Each row comes from the steps of one walk. Every step used is in the known rows, and no mark comes twice. Write the walk behind each row, first mark first.
(in the rows, 128 means zero)
Known rows:
nonu-lodoneg-sanuved-tope: [ 79 143  97 171 146 155 106 109 126 146  31  63  97 152 164 158 125 110
 138 109 128 105 147]
ritiz-lodoneg: [122 148 157 146 140 103 129 143  91 142 147 148 138 132 158 149 130 137
 138 145 129 120 125]
lodoneg-sanuved-tope-zifig: [ 59 146 101 117 139 141 129 112 124 120  68  39  95 117 150 155 136  97
 154  79 134  35 135]
zati-zifig-tope-ritiz-lodoneg: [159 113 141  97 132 115 136 141 102 123 233 149 168 142 137  92 132 118
 144 142 127 138 108]
sanuved-tope: [ 98 129 113 121 144 119 136 134 116 143 113  91 122 127 151 147 125 105
 152 105 126  83 110]
zati-zifig-tope: [119 129 118 119 133 126 132 130 132 148 192 118  96 163 140 110 108  96
  87  99 143 117 139]
zifig-tope-ritiz: [133  93 101  86 137 137 125 144 176 128  94 167 158 131 138 107 148 105
 148 140 133 131  84]
zati-zifig-tope-ritiz: [149 107 120  85 123 129 133 144 121 128 178 132 155 131 134  96 131  90
 101 117 135 126 117]
zifig-tope-ritiz-lodoneg: [146  99 131 101 148 122 130 136 158 120 143 177 167 144 143 112 145 129
 183 167 123 153  85]
zifig-tope-ritiz-lodoneg-nonu: [140 103 130 117 100 122 129 115 190 125 103 170  83 170 109 109 145 164
 143 165 135 145 109]
lodoneg-nonu-zati-zifig-tope-ritiz: [156  99  95 136  89 149 127 133 164 131 158 107  63 134  73  67 109 138
  47 102 136 149 158]
zati-zifig-tope-ritiz-lodoneg-sanuved: [149 122 135 111 150 135 129 117 100 115 170 124 148 149 139 124 128 131
 145 122 124 119 121]
zifig-tope-ritiz-lodoneg-nonu-zati: [154  93 105 153 103 142 121 130 193 119 134 156  85 139  80  86 126 176
 124 150 124 176 132]
zati-zifig-tope-ritiz-lodoneg-nonu: [152 117 149 104  91 115 138 117 139 128 190 137  85 171 103 100 126 148
  97 141 137 143 136]
tope-ritiz-lodoneg: [154 123 157 110 131 112 130 159  95 125 132 170 214  96 149 129 145 124
 153 167 123 128  99]
lodoneg-zifig-tope: [111 139 104 127 148 153 119  87 182 137  72 172 110 152 133 147 117 118
 121 110 138 184 120]
lodoneg-nonu-tope: [101 129 130 129 104 104 119 139 185 137  76 129   5 137  87 156 125 131
  78 138 132 102 172]
sanuved-tope-ritiz-lodoneg: [142 112 135 102 139 111 141 147  93 119 158 117 202 107 146 125 150 124
 194 145 110 109  84]
ritiz-lodoneg-sanuved: [109 157 149 163 160 119 121 120 100 135  88 125 111 143 156 175 118 146
 144 130 126  97 132]
zati-zifig: [124 151 146 130 118 115 134 152  68 153 180 101 127 124 147 136 106  91
  60  97 140  96 147]
ritiz-lodoneg-nonu: [116 151 160 163 103 107 131 121 131 149 104 140  62 160 121 152 122 165
 105 146 139 125 146]

Which walk is each row?
[156 142 155 118 128 134 127 118 101 117  90 192 226  88 131 142 139 132
 145 158 122 186 100] | tope-ritiz-lodoneg-zifig
[138 132 150 127 141 129 118 139  95 116  70 142 177 114 151 160 143 141
 161 149 120 106 109] | tope-ritiz-lodoneg-sanuved
[ 71 155 126 129 148 126 134 108 105 111 124  56 111 122 155 153 141 123
 191 100 127  54 128] | ritiz-lodoneg-sanuved-tope-zifig
[142 113  98  95 133 159 119 100 184 120  48 187 167 119 128 120 133 108
 140 129 131 187  92] | lodoneg-zifig-tope-ritiz
[123 144 127 137 159 135 125  84 156 128 127 191 121 158 135 141 114 146
 154 136 129 201 116] | ritiz-lodoneg-zifig-tope
[111 121 100 137 131 165 107 123 115 127   5  77 157 123 153 143 150 102
 152 124 121 106 118] | nonu-lodoneg-sanuved-tope-ritiz
[136 140 120 175 122 132 128 166  71 144 201  85 131  90 118 105  94 109
  44  84 131 127 172] | nonu-zati-zifig
[135 130 121 177 103 131 132 116 147 140 237 102  28 167  83  89  90 167
  72 106 133 176 182] | ritiz-lodoneg-nonu-zati-zifig-tope
[149 132 135 104 140 134 137 105 103 111 107 148 222  93 131 143 142 125
 190 132 108 163  84] | sanuved-tope-ritiz-lodoneg-zifig
[ 97 148 130 156 171 118 130 107 100 125 124  75 114 149 153 172 121 139
 186 106 115  86 115] | ritiz-lodoneg-sanuved-tope
[ 80 131 118  94 132 110 123 164 155 114 128 116  94  76 121 130 145  75
 116 136 135  66 158] | nonu-tope-zifig
[130 167 157 153 143 128 126 103 100 135 105 177 161 117 139 158 119 140
 133 134 126 174 129] | ritiz-lodoneg-zifig
[174 102 115 133 137 136 132 153 107 116 252 133 175 105 108  69 115 130
 125 129 115 173 130] | nonu-zati-zifig-tope-ritiz-lodoneg
[174 129 150 155  75 126 131 155  85 128 202 103 126  97  81  89 109 160
  60 127 125 160 169] | tope-ritiz-lodoneg-nonu-zati-zifig
[ 85 143 150 122 100  94 128 135 163 114 152 119  27 118  92 131 144 135
 111 154 137  89 181] | ritiz-lodoneg-nonu-tope-zifig
[119 116 106 101 137 137 124 123 126 117  34  79 154 107 144 163 143 103
 170 100 116  71  96] | lodoneg-sanuved-tope-ritiz
[162 117 133 161  93 132 121 147 129 124 119 138 111 102  86 109 124 176
 101 154 122 166 140] | tope-ritiz-lodoneg-nonu-zati
